Each row was made from one small tree. Brackets hold a mark, then the marks that hang from it, in alphabetical order. Every link used is in the known rows. Write each row's tree.
In the rows, 128 means zero.
Known rows
(J P): [151 146 127 129 126 116 149 157 133 118 150  94 114 120 137 138 121  99
 157  97 114 146 189  74 123 100  90  96 102 167 105]
(A (S (T K (P J)))): [124 150 118  96 111 134 125 175 167 104 110 140 154 168 159 195  94 126
 158 103 118 127 170  67 135 137  63  96 103 222 142]
(H (U (K T))): [137 172  99 114 114 131 137 135  91 150 153  90 100 113 134 115 111  69
 162 118 101 136 183  78 123 124  94 102 111 186  71]
(K U): [136 169 104 116 127 115 150 114 117 121 147  96 118 101 136 103 129 107
 169  98 116 129 198  91 139  85  94  99 118 176 114]
(L (J (P T))): [145 144 134 122 131  98 150 174 127 135 149  90 130 153 121 150 150 127
 174 102 116 148 175 120 121 106  93  96  85 164 108]
(U (D E) K): [160 210  95 147 137 129 157 131 145 128 111 124 120  94 128 129 111  85
 123 140 135 121 186  78 161 120 101  86 111 201  85]
(J (P (T (K U)))): [144 158 105 121 129 121 173 158 126 142 168 101 137 129 131 149 124 103
 156  97 103 109 170  93 133 125 107  82 103 173 113]
(A (S (T K))): [149 147 123 120  98 128 133 166 143  91 128 127 139 153 143 150  94 113
 147  96 121 117 196  68 142 121  66 112 102 206 126]
(J (P T)): [153 140 128 126 129 112 164 180 124 147 148  96 119 136 138 139 124 119
 157 109 113 142 171  95 116 119  93 100  95 174  98]
(L J): [134 166 127 122 121  97 121 138 132 106 141  97 128 135 126 131 155 125
 178 106 117 148 204 106 138  82  87 112 107 174 119]
(D E U): [140 162 120 107 127 132 148 130 134 128 156 112  99 112 130 124 141  92
 122 132 136 134 165  58 144 105 102  91 113 176  79]
(U D): [152 183 109 141 120 104 139 144 136 117 120 110 113 112 149 129 116 101
 150 135 143 143 199  77 154 108  86 124 116 198 100]
(E (P T)): [138 152 119 111 137 113 161 159 126 129 138 107 134 137 162 132 117 149
 182 118 129 143 179  99 112 112  92 117 108 187 102]
(H Q (U (D E) K)): [174 199 101 140 113 119 144 122 102 132 131  98  75 121 146 142  90  75
 125 134 162 141 165  40 130 121 123  96 119 193  58]
(U D (H Q) (K T)): [167 217  80 135 112 116 151 142  83 144  89 103 112 102 146 120  84  74
 146 133 152 120 211  83 181 156 104 113 116 192  93]
(H (U K)): [150 176 106 130 117 121 132 120 115 132 167  88  95 119 130 122  94  95
 149 114 113 144 193  64 111 104 101 107 124 197  68]
(K T): [133 159 110 110 113 121 141 158 106 137 129 103 118 110 149 113 144  87
 170 120 104 133 191  95 147 122  79 110 105 172 107]
(Q (U (D E) H K)): [180 228  53 148 154 120 154 120 123 132 108 120 110  71 104 135 101  69
  92 146 123 122 183  72 171 130  83  91 131 195  90]
(P E J (T K S)): [126 168 107 124 111 126 146 195 158 151 113 139 172 167 160 173 141 137
 151 138 119  78 167 128 116 177  89 114 113 218 129]
(Q U): [150 167  96 119 137 111 129 131 121 116 153  89  93 117 129 135 130 102
 148 112  92 144 194  78 121 100  63 112 134 168 106]
(S (T (P E))): [129 138 129  96 121 114 137 161 124 100 125 124 132 147 161 151 100 130
 185 114 121 123 173  91 144 121 100 120  98 180 120]
(D (U (H Q) K)): [163 198 101 114 116 123 145 108 105 131 149  90  93 122 128 123  78 104
 130 113 154 126 214  56 151 132 116 110 135 184  70]
(Q (U (K (T S)))): [146 174  86 115 129 150 111 143 108 129 105  97 114 108 115 126 136  74
 157 128  75 119 192 106 139 148  66  96 130 166 103]
(J (P (T K))): [152 152 116 131 122 117 157 188 138 140 164 104 133 145 140 167 122 110
 147 113 100 120 175  81 128 137  95 101 104 181 106]
(E P): [135 159 118 115 133 115 143 134 134 104 135 105 127 122 160 130 113 129
 186 105 128 150 197  79 119  92  87 113 114 179 113]
(Q (U H K)): [168 206  66 131 146 119 140 118 115 127 140  95 108  91 105 126  94  97
 125 113  92 128 212  85 144 120  75 104 144 186  98]
(H (Q (U (D E)))): [175 187  89 128 132 108 138 134 106 115 118  98  73 120 144 155 127  86
 122 133 141 140 168  53 139 115  87 100 133 165  98]
(D E (U Q)): [149 180 127  92 133 137 169 118 147 121 174 111 111 107 122 125 124  81
 120 138 136 137 148  59 154  97  99  94 124 169  77]
(E (P (T (K U) S))): [134 163 105 115 127 135 144 151 134 112 122 125 163 133 157 139 128 133
 184 123 122 108 169 105 132 126 103 105 118 186 128]
(S (T K (P E J))): [113 160 114  94 116 120 137 175 161 115 125 141 156 164 166 192 105 128
 171 116 108  97 168  89 140 151  93 113 103 206 141]
(P (T S)): [152 149 126 128 111 124 129 180 126 132 110 119 132 137 146 122 141 133
 160 141 120 130 176 109 129 131  91 123 112 189 108]
(H U): [146 154 114 127 111 108 127 137 109 124 167  91  91 123 145 123 117  97
 152 117 123 158 178  57 111  92  95 123 117 189  80]
(K T U): [126 164  99 101 120 123 155 129  94 138 135 100 121  94 138  93 144  82
 180 105 105 121 188 104 150 106  90  94 105 166 118]

Which tree is each row?
[141 184 111 111 133 143 152 113 141 135 156 108 102 111 115 124 119  89
 118 126 127 119 178  65 143 117 109  74 119 183  64]	(D E (U K))
[117 178 102 109 119 121 122 162 167 125 134 123 143 143 165 188 127 117
 162 125  96 129 181  69 143 131  83 100 125 206 130]	(T K (P J))
[134 147 129 123 135  96 149 154 137 110 151  91 146 149 130 156 144 115
 187  86 127 126 186 123 116  97  94  87  87 159 117]	(L (J (P E)))
[148 206  92 101 137 134 191 121 114 139 119 121 132  67 131 103 135  42
 146 143 134 120 140  94 189 110  96  83 105 168 106]	(K T (U (D E) Q))
[114 171 105 114 115 132 114 178 172 112 103 142 173 155 174 199 135 128
 172 133 114  98 170 100 134 157  89  97 119 208 141]	(T K (P E J) S)
[132 138 120 104 113 127 136 177 145  85 125 136 162 169 171 187  82 127
 174 100 125 107 175  80 142 137  75  96  98 204 129]	(A (S (T K (P E))))
[177 210  80 131 139 122 144 118 113 122 117  95  76 115 128 155 104  82
 117 129 130 128 183  62 140 127  91  86 138 171  82]	(H (Q (U (D E) K)))
[145 185  87 116 123 147 112 162 107 128  74 127 152  93 139 130 111  87
 166 146 105 127 187 101 186 152  93  95 116 187 114]	(U H (K (T P S)))
[161 175 116 123 104 116 129 118  93 126 162  75  77 142 145 134  84 102
 156 103 131 146 196  51 104 111 114 109 130 183  67]	(H Q (U K))
[146 138 123 122 134 108 182 183 121 150 154 101 136 145 149 150 120 125
 164 104 126 113 167 118 105 135 101  94  89 175  98]	(J (P E T))
[169 184  94 128 123  96 128 129 106 112 127  81  70 133 148 156 110  98
 146 123 138 148 196  60 132 119  76 122 139 169  99]	(H (Q (U D)))
[121 177  99 115 119 111 169 184 153 164 147 125 157 163 163 173 131 138
 151 121 115  83 177 122 113 165  89 109 112 218 120]	(P E J (T K))
[130 159 118  96 143 133 152 120 141 113 151 115 113 114 146 131 130 106
 149 124 153 141 157  56 129  97 105  90 111 171  83]	(D (E P) U)
[149 143 121 137 116 129 151 206 142 129 134 122 164 158 151 175 129 117
 157 124 118  91 165 112 123 162 101  97  99 185 116]	(J (P E (T K S)))
[136 142 130 120 137  92 167 179 126 137 152  93 150 163 132 157 148 136
 185  99 125 121 170 143 111 118  98  94  80 165 110]	(L (J (P E T)))
[156 221  89 126 134 130 180 116 151 111 147 130 142  85 129 137 115  62
 126 142 131 107 153  72 190 105 103  88 126 187 111]	(T (K (U (D E) Q)))
[176 217  94 136 128 107 167 136 139 118 123 120 136  82 136 121  82  87
 130 152 150 143 187  75 186 109  86 135 129 202 105]	(U D H Q)
[161 191 111 129 118 108 153 127 129 119 161  98 102 110 142 132  87  74
 144 149 145 164 159  52 140  95  92 134 127 199  74]	(H (U D Q))
[144 158 115 108 143 121 174 161 128 134 129 125 133 123 157 131 135 136
 161 128 133 135 152  94 122 111 100  96 100 181 102]	(D (E (P T)))
[150 198  82 134 131 119 177 151 131 144 131 135 135 107 140 139 136  91
 125 146 133  98 153  90 169 132 109  89 110 201 106]	(P (T (K (U (D E)))))
[147 190 105 100 121 138 161 124 101 145 171  85 110 103 125 114  92  59
 158 126  97 140 166  77 133 118  92 105 123 178  67]	(H (U (K T) Q))
[131 180 103 118 116 113 154 179 155 162 145 122 139 152 151 164 136 131
 141 128 104 107 179  97 122 150  84 114 116 218 118]	(P J (T K))
[125 166 112 117 120 134 134 184 168 133 103 138 169 158 168 171 133 147
 169 134 123 112 167 103 113 152  88 117 115 212 135]	(E (P J (T K S)))
[154 199  96 132 154 128 182 147 141 143 106 127 135 113 148 137 100 119
 147 144 151 125 162  97 138 133 106  87 104 203  83]	(U (D (E (P T))) K)
[160 172 110 128 120 109 145 130 103 110 128 106  86 126 176 151 100  94
 154 132 189 162 146  29 116  99 116 109 110 182  78]	(H Q (U (D (E P))))
[127 150 121 107 113 120 131 171 137  92 140 132 147 155 164 178  98 121
 177 118 106 102 176  79 157 139 103 117 105 187 128]	(S (T K (P E)))
[149 199  79 123 123 129 152 145  99 149 115 111 133  84 126 103 106  83
 148 122 104 115 211  99 169 141  90 104 112 190  99]	(U H (K T))
